Every row comes from one small tree of marks. The marks that hang from a mark follow it in brackets, in the order of their numbers. Every link used is in the known rows. Which tree was each row made from?
Known rows
j228(j961(j262)): [  1.2 -16.1  22.6  22.4  -3.5  -9.4   6.9  17.2 -17.7  13.3  21.8  -5.8
 -16.9   2.9 -20.5 -31.5 -10.8 -16.0  18.2  26.4  10.0   8.9 -35.7]
j706(j865(j17(j365 j368))): [ 15.4   0.5  -2.7 -11.4 -12.9  -9.0   2.6  -2.7   1.1  -8.1   1.4  -5.4
  -0.6  -7.2  -4.5   9.3  -8.2 -22.2 -19.5  -4.1   6.1   7.9  -7.3]
j874(j865(j32)): [  2.8  -3.3   1.2  11.1  14.8  -1.9  -3.1   2.3 -16.1  -3.2   2.1  -3.1
  -2.8  18.2  -7.7   1.4   9.9  13.9  22.4   7.5   6.1  -2.2 -13.9]
j874(j865(j17(j365 j368) j32)): [ 12.2   5.8  -1.1   7.5  23.6   8.6   0.7  -8.5   4.7   6.2  -3.7 -16.8
   1.9   3.2   4.6  18.6  21.2  12.1   6.6 -20.6  26.1   1.0   1.4]
j868(j262(j365) j879): [-11.8 -45.3  26.9 -31.0  30.1  -6.2  10.8  40.7  17.3   1.7 -13.2  18.9
 -29.3  19.2   8.2   6.7  -3.5  -5.8 -22.3   9.0 -15.6  29.6 -11.4]
j879(j365): [ -6.1 -26.9   1.1 -17.8  -0.7  -9.7 -19.6   0.2  -3.9  -0.8  22.4  10.2
  -1.8  19.2 -13.8   4.1 -12.0   0.9  10.2  18.2  -6.8  18.0 -31.8]
j293(j706(j865(j17 j32 j874))): [  6.6   0.8 -30.2  22.6 -14.7 -10.9   8.4 -39.9  -4.2 -30.2   7.0  -9.2
   0.7 -15.4 -13.4 -25.6  -2.0 -20.0  10.9  -9.1 -42.3   5.0  19.6]
j706(j865(j17(j164 j365 j368) j32)): [ 13.3   8.0 -13.1  -7.8  -5.3  -6.8  12.4   3.5  -3.4 -10.1 -11.6  -5.4
  15.9 -17.1  -3.3   3.1  -4.2 -15.3 -18.9  -9.2  -8.4   1.7   9.7]
j706(j865): [  6.1  -9.2  -1.1  -7.8 -21.3 -18.7  -1.3   8.6 -19.6 -18.4   6.7   7.8
  -4.2   8.0 -18.2  -8.5 -19.6 -20.3  -3.0  24.8 -13.2   5.5 -22.8]
j293(j706): [-11.9  -9.9  -9.8  -7.4  10.4  -5.9  -2.9   9.1 -13.4   0.4   4.1 -15.0
 -14.1   2.4  -9.3 -12.9  -9.0 -12.9   9.6  11.2 -11.9  17.9 -12.0]
j865(j17(j164 j365 j368) j32 j874): [  3.0  14.1  -5.7  10.7   1.0  11.9  16.8 -16.2  17.0   0.8  -4.8  -9.6
  17.6 -12.6  19.9   7.9   5.4  14.9   0.3 -24.9   2.8   2.4  27.9]
j17(j164): [ -6.8  -5.8   3.5 -13.2   2.5   1.9  -1.8  30.2 -17.5   0.4   2.2   2.6
   4.6  10.9   2.0  -2.0 -16.5   9.2   1.8  23.8  -1.7   4.9 -15.1]
j706(j865(j17(j368) j32)): [ 23.3   4.5 -20.3  13.3  -7.1 -15.5  15.4 -14.1  -9.7 -15.7   5.9   0.2
   7.8   1.5 -16.0 -10.2  -3.7 -18.8  -5.3 -13.2 -14.8   6.2   2.4]
j874(j865(j17)): [ 12.2  -5.6  -1.9  14.8  13.2  10.8 -14.4  -9.4  -8.3  -7.7  17.3  -3.9
  -2.7  16.5   1.4   8.8   8.7  19.0  16.4   3.5  16.7  -3.7 -14.4]
j17(j164 j368(j32) j865): [-12.1  20.6  10.3 -29.6  14.5  12.3 -10.8  39.8  -7.3  39.5 -24.5  12.7
   3.8   1.7   8.5  18.3  10.8  15.8 -24.2  -0.1  23.9 -21.6   6.0]
j865(j17(j164 j365) j32 j874): [ -4.9   9.0  -7.0  23.5  -5.5   7.7  13.6 -20.5  16.5 -17.6   2.8  -8.2
  17.5 -12.5  16.6 -10.6  -3.1  15.4  14.6  -5.5  -9.8  -4.3  21.5]
j706(j865(j32 j874)): [  6.9   0.6  -8.3  16.3 -31.4 -19.4  12.3 -21.9  -9.4 -28.1   5.5   9.6
   4.9   3.0 -15.2 -16.8 -12.5 -12.4  11.3   9.2 -29.9   0.6   1.8]
j228(j961(j262(j365))): [ -4.0 -27.1  25.2  13.0   8.7  -6.5  -0.5  30.1  -8.3  20.6  17.6  -8.2
 -23.1  -0.6 -14.3 -34.9 -13.5 -20.6  17.9  21.8   9.6  -9.3 -39.2]
j293(j706(j865(j17))): [  6.6  -7.0 -24.1  -0.1  -5.7 -10.3  -3.0 -13.1 -13.7 -21.4   8.2 -11.0
  -6.5 -11.4 -16.6 -17.1  -8.5 -27.3  -2.6   4.3 -27.6   9.9  -2.4]
j228(j961): [-13.0 -11.9  15.6  14.3   3.1   3.7   9.9  21.6 -22.5   9.9  19.8  -9.2
 -12.5  -2.1  -2.0 -15.0 -10.5 -14.7  19.3  17.6   7.5   1.3 -25.5]
j868(j879(j365)): [ -8.7 -35.6   5.7 -23.7  10.2  -7.4  -4.8   0.3   1.1  -9.1  10.1  29.9
  -6.1  19.2  -5.9  11.0 -13.5  -4.3   0.4  21.1 -15.1  38.9 -25.6]
j961(j262(j365)): [  5.1 -24.9  13.9  -0.1   6.0 -18.8 -11.8  24.2   5.8   9.3  11.7   0.6
 -20.3  21.2 -19.0 -32.2 -16.2  -6.6  12.5  24.6   4.6  -0.4 -39.4]
j262(j365): [-11.7 -22.0   6.9  -9.7  16.4  -4.4  -9.1  31.9   0.0   5.3   8.3  -2.5
 -16.4  15.0   1.0 -14.7 -17.2  -6.0  12.3  13.5   1.0 -11.3 -29.5]
j17(j368(j32)): [ -7.0   0.0  11.3  -1.5  -1.2  -6.8 -14.2  18.8  -4.8  20.5  -2.2  10.1
  -7.4  23.4  -7.9  -1.7   3.6  -4.7  -1.8   0.5  22.6  -4.4 -14.8]

Which tree is each row?
[ 11.7   7.9 -17.9  10.8  18.7   5.1  16.7   5.1  -6.6   2.5   2.6  -5.1
  16.5   4.5   3.6  -4.9   2.7   9.9  -0.2 -18.7  -3.1   4.8  10.7] : j865(j17(j164 j368) j32)
[-6.8 17.9 -2.1 10.7  2.1 -0.4 18.0 -8.8  3.5  1.1  1.1  1.4  1.6  2.0
  6.3 -7.7  1.7 15.9 16.3 -1.1 -9.4 -5.0 11.7] : j17(j865(j32 j874))
[  3.6   3.1 -17.3   9.2 -20.8  -3.4 -14.8 -30.7  -0.2  -8.3  -2.0   1.8
  -5.4 -11.2 -12.7  -8.0   9.0 -21.2  -8.6 -15.5 -17.0  -6.5  18.5] : j293(j706(j865(j17(j368(j32)) j874)))
[-18.4  23.4  25.1 -18.1  -4.5   8.7 -10.0   6.6  23.8  34.0 -22.2   4.6
  -7.7  -7.1  15.2  22.8  14.3   8.4 -13.8 -11.8  35.0 -17.6  11.9] : j17(j365 j368(j32) j865(j874))
[  5.7  11.4  -5.1  23.3  -2.3   3.0  18.8 -30.4  22.3  -4.0   5.9 -12.4
   6.8  -4.0  11.6   0.0   7.0   5.3   9.8 -28.9   5.9   7.7  20.8] : j865(j17(j365 j368) j32 j874)
[  1.5   4.2 -18.5  -1.0 -19.1   4.1 -15.9 -19.0  -5.0  -4.6 -10.4   4.4
   4.1 -17.4  -6.8  -0.5   7.2 -13.9 -16.9 -11.3 -21.0  -9.9  24.7] : j293(j706(j865(j17(j164 j368(j32)) j874)))
[ 15.6  -2.7 -11.1  20.1 -33.2  -5.9   0.7 -34.0  -1.9 -32.8  19.9   8.3
   3.7   1.6  -5.9  -8.4 -12.2  -7.5   3.9   5.0 -19.7  -1.7   1.7] : j706(j865(j17 j874))
[ -2.6   1.1   4.5  19.6 -14.7   5.5   2.1 -27.5  21.3 -16.8  17.8  -9.7
  -0.2  -1.9  15.4  -4.0  -7.1   7.8  15.9  -1.7   6.9   3.8   3.0] : j865(j17(j365) j874)
[  0.1   5.8  11.1  -8.6  14.1  20.6 -28.3  10.9   2.8  18.3 -13.9  -1.3
   4.6   0.5  11.3  29.4  23.6  20.0 -10.0  -6.1  40.1 -19.5   1.0] : j874(j865(j17(j164 j365 j368(j32))))
[-21.6  26.0  23.9 -32.4  -1.1  19.0 -11.6  22.2  17.2  37.9 -33.1   7.6
   4.4 -16.2  23.3  31.6  13.2  18.2 -25.4  -5.7  30.3 -23.9  21.2] : j17(j164 j365 j368(j32) j865(j874))
[-19.4  23.8   8.2 -15.3   4.7  10.4  14.6  11.8  11.7   8.7 -20.2  -6.1
  10.6 -22.5  21.2   9.3  -0.6  20.0  -1.9   4.1   0.0 -10.5  22.0] : j17(j164 j365 j865(j32 j874))
[  3.9   8.2   2.7  -2.3 -32.3   2.9 -13.0 -12.4   9.7  -6.0 -10.3  11.7
  11.1 -14.1   4.0  12.0   0.8  -6.5 -21.9  -5.6   2.9 -17.2  16.1] : j706(j865(j17(j164 j365 j368(j32)) j874))
[ 11.7   7.7  -6.2   6.9 -31.4   2.6 -12.2 -17.0  -2.0  -9.2  -2.6  20.3
  13.4  -2.4  -2.1   4.2   1.6  -1.6 -16.3  -5.0  -7.1 -18.5  16.1] : j706(j865(j17(j164 j368(j32)) j874))
[ 21.6   6.5 -22.0   2.5  -4.8  -7.6  13.8  -0.6 -15.0 -12.4  -3.2   3.0
  17.2  -5.6  -9.3  -3.7  -4.5 -10.9 -14.9  -8.5 -18.6   0.0   9.8] : j706(j865(j17(j164 j368) j32))
[  5.9  -3.1 -32.0  13.1  -0.6 -16.0   7.2 -18.2 -12.8 -25.4   4.7 -13.6
  -2.0 -13.6 -20.2 -28.2  -5.2 -28.5   6.4  -3.3 -36.7   7.8   6.5] : j293(j706(j865(j17 j32)))
[  2.5   1.7  13.0   2.6  11.6  12.7 -26.8  -2.0   9.0  14.4  -5.9  -4.2
  -4.7   7.7   4.4  22.2  24.0  11.8  -0.3 -11.4  43.3 -14.8  -5.4] : j874(j865(j17(j365 j368(j32))))
[-10.1  28.1   8.2 -29.3  12.0  15.8  18.9  15.5  11.7  29.2 -28.6  -7.1
  12.0 -22.5  23.2  30.5   9.3  19.1 -18.6 -17.6  12.2  -4.1  28.6] : j17(j164 j365 j368 j865(j32 j874))
[ -6.4 -49.4  21.1 -37.1  15.4 -11.0   1.6  12.7  14.1  -4.4  -0.2  30.5
 -16.9  22.5  -5.6  23.0   1.6   1.5 -24.7  14.0 -22.9  55.4 -14.3] : j868(j262 j879(j365))
[  9.9   1.1   2.9  12.4  11.7  12.5 -25.2  -6.2  -3.3  11.8   3.8   4.2
  -4.2  20.3  -1.6  15.5  24.2  16.2   3.8 -10.8  32.7 -15.6  -6.2] : j874(j865(j17(j368(j32))))
[  4.4   0.6  -1.6  18.5  17.7   4.4  -2.8 -11.3   3.7 -10.0   3.8 -15.6
   0.8   2.5   2.5   2.1  14.0  12.7  20.9  -3.8  16.3  -3.7  -3.7] : j874(j865(j17(j365) j32))
[  5.5   4.6 -15.2  46.9  -8.2  -1.9  15.7 -39.0   9.6 -24.7  23.3  -3.2
   7.3   9.1   3.3 -26.1  -1.2  11.7  32.1 -11.6 -17.2   1.1  13.7] : j865(j17 j32 j874)
[ -9.4  20.4  -3.5  -3.9   5.5  11.1  15.8   5.3  -3.1   4.4  -9.1   5.5
  13.5  -8.3  14.6   1.4   0.9  26.5   4.8   3.2 -12.8 -11.3  20.5] : j17(j164 j865(j32 j874))
[ -2.0  -1.9 -20.3   6.8 -17.1 -15.8   7.2 -22.9 -11.7 -21.5  -2.8  -6.0
  -3.3 -12.8 -17.2 -19.1  -5.8 -24.1   7.7   1.4 -40.8   8.4  11.4] : j293(j706(j865(j32 j874)))
[ -7.9   5.8   7.1  -5.1   4.5   8.7 -14.7  16.4  10.9  15.1  -9.3  -1.0
   7.0  -3.1  11.1   6.9   5.8   4.3 -12.7  -6.7  26.6 -11.3   3.0] : j865(j17(j164 j365 j368(j32)))
[-18.9  14.5  15.1 -39.6  15.2  11.1   1.3  41.3   1.2  18.3 -18.7  -6.7
   3.4 -17.5  17.7  18.1  -8.0  12.8 -15.2  19.1  16.4  -4.5  -3.1] : j17(j164 j365 j865)
[  2.8  18.5   7.6 -17.5   4.5  12.5  10.0   0.5   3.2  26.3  -3.3   2.7
  -2.9   4.5  12.4  26.9   5.7  16.9 -10.7 -14.2  15.6   2.7   9.8] : j17(j368 j865(j874))
